In the rows, 128 means zero.
Known rows, with every step that occurs
kanut > tufod > sogu: [ 96 117  93 157  96 130 102 126 119 154 104 150 143 106 142 105  98 126
  93 173 101 155  74]
metop > pari > muvo: [130 163  76 141 158 142 114 111 121 151 114 182 141 103 146 129 163 147
 130 154 144 156  45]
sogu > pari > metop: [126 122  75 134 144 164 115 138 114 131  92 154 168 101 130 129 154 136
 124 170 175 156  93]
muvo > pari > sogu > vafi: [122 121  74 142 181 182 112 127 121 120 107 126 148 117 125 136 152 141
 129 166 180 185  58]
vafi > sogu > pari: [130 130  85 157 148 166 114 126 116 148  97 143 160 106 133 145 170 141
 108 174 141 146  84]
kanut > metop > pari: [117 120  79 144 139 114 121 115 112 125 110 155 142 119 137 118 126 163
  96 176 123 138  21]
metop > pari > sogu > vafi: [128 132  66 148 169 162 117 116 117 135 114 124 156  97 141 137 152 140
 157 160 177 160  22]
vafi > sogu: [119 134  86 163 124 147 119 116 116 146  96 151 141 122 130 131 156 138
 106 170 112 135  64]
muvo > vafi > sogu: [114 130  91 157 141 146 116 132  99 135  92 151 139 108 136 144 153 147
 140 166 137 157  38]
pari > muvo > vafi: [122 158  90 139 146 138 106 124 109 135  95 201 137 103 142 131 168 154
 129 152 159 160  56]
muvo > vafi > sogu > pari: [121 127  90 152 160 159 112 139  99 137  91 143 153  94 138 155 166 150
 141 170 159 164  55]
kanut > tufod > sogu > vafi: [100 120  90 158 116 139  98 128 120 147 104 144 151  88 139 115 104 127
 101 177 118 161  71]
sogu > vafi > muvo: [133 156  80 153 156 159 105 111 125 133 100 187 153  85 133 140 167 147
 104 162 159 143  61]
muvo > pari: [123 126  83 139 157 165 118 123 125 138 103 146 132 128 126 136 138 142
 104 164 137 174  71]
tufod > kanut: [108 118  82 137  91 144 108 108 123 176  98 159 137 125 122 125 131 140
 113 160 155 133  44]
kanut > vafi > sogu > pari > muvo: [123 130  83 144 135 144 103 124 115 150  91 159 158 103 141 114 152 161
  94 171 130 131  91]
vafi > sogu > pari > metop: [120 128  76 151 151 166 116 136 109 133  95 150 166 107 128 128 168 135
 120 180 153 149  84]
muvo > vafi: [116 126  91 145 132 139 116 128 104 136  89 153 135 106 138 145 142 148
 139 156 147 157  41]
kanut > tufod: [ 99 116  91 144  96 130 103 123 125 149 102 152 145 101 140 113  83 141
  92 169 113 157  70]
pari > sogu > vafi > muvo: [126 141  73 152 153 166 105 114 119 123 103 163 160 100 134 124 169 141
 126 158 187 151  51]
sogu > vafi > muvo > pari > metop: [127 153  72 141 188 175 105 126 120 116 104 188 155  90 124 130 164 144
 114 171 175 168  68]

Rows
[138 149  85 138 156 163 105 123 123 149  99 183 161  95 141 140 181 148
 105 159 173 158  99]
sogu > pari > muvo
[ 97 112  85 148 117 145  99 141 113 143 103 148 163  93 139 102 106 123
 106 181 132 166  91]
kanut > tufod > sogu > pari > metop
[132 150  85 153 158 166 109 125 117 147 100 174 160 102 136 138 190 146
 104 171 152 151  91]
vafi > sogu > pari > muvo
[134 147  88 135 168 162 103 134 111 142  96 181 160  86 143 148 182 154
 127 160 187 171  84]
sogu > pari > muvo > vafi
[124 163  79 145 178 145 113 123 106 144 113 179 142  95 149 137 173 152
 151 160 151 166  28]
metop > pari > muvo > vafi > sogu
[122 129  69 147 151 154 120 114 116 142 114 131 147 115 144 126 147 138
 149 154 159 156  25]
metop > pari > sogu
[119 162  90 148 153 143 106 126 104 136  97 199 140 104 140 131 181 154
 129 161 149 161  55]
pari > muvo > vafi > sogu
[126 157  82 143 166 166 107 115 125 135 110 197 136 115 131 125 161 146
  89 159 143 162  74]
vafi > muvo > pari
[134 155  78 147 186 175 104 118 126 126 106 181 150  89 128 142 166 148
 105 167 165 167  66]
sogu > vafi > muvo > pari
[115 125  83 147 162 160 113 147  92 126  90 150 158  95 135 141 164 145
 151 175 167 166  57]
muvo > vafi > sogu > pari > metop
[106 127  77 128 122 123 105 109 115 157 114 184 141 121 128 107 136 165
 103 174 162 137  15]
tufod > kanut > metop > pari > muvo
[103 132  88 154 148 154  92 130 121 140 113 164 150  86 137 112 116 132
  94 179 128 175  75]
kanut > tufod > sogu > vafi > muvo > pari
[115 113  76 143 128 145 109 132 108 140  87 141 162 106 134 106 134 152
 106 177 133 131  86]
kanut > vafi > sogu > pari > metop
[126 161  80 138 173 143 112 121 109 144 112 182 139  95 150 137 164 153
 151 153 157 168  29]
metop > pari > muvo > vafi
[113 141  82 144 167 116 113 124 100 117 111 183 143 109 142 118 154 173
 111 180 138 151  15]
kanut > metop > pari > muvo > vafi > sogu
[125 133  84 166 135 150 113 118 117 142  96 147 145 106 131 137 164 123
 117 166 131 143  66]
tufod > sogu > vafi
[102 118  74 126 117 153  94 111 119 165 106 167 143 124 125  94 130 156
 103 162 173 138  47]
tufod > kanut > vafi > muvo > pari > sogu
[116 139  82 137 161 113 113 122 102 118 110 184 142 108 143 118 145 173
 111 173 144 150  16]
kanut > metop > pari > muvo > vafi
[101 128  95 147 135 144  91 140 110 150 104 166 157  82 149 116 125 136
 110 173 141 178  84]
kanut > tufod > sogu > pari > muvo > vafi
[118 131  70 146 169 133 111 115 109 108 116 166 157 105 139 113 148 166
 107 177 165 143  12]
kanut > metop > pari > sogu > vafi > muvo
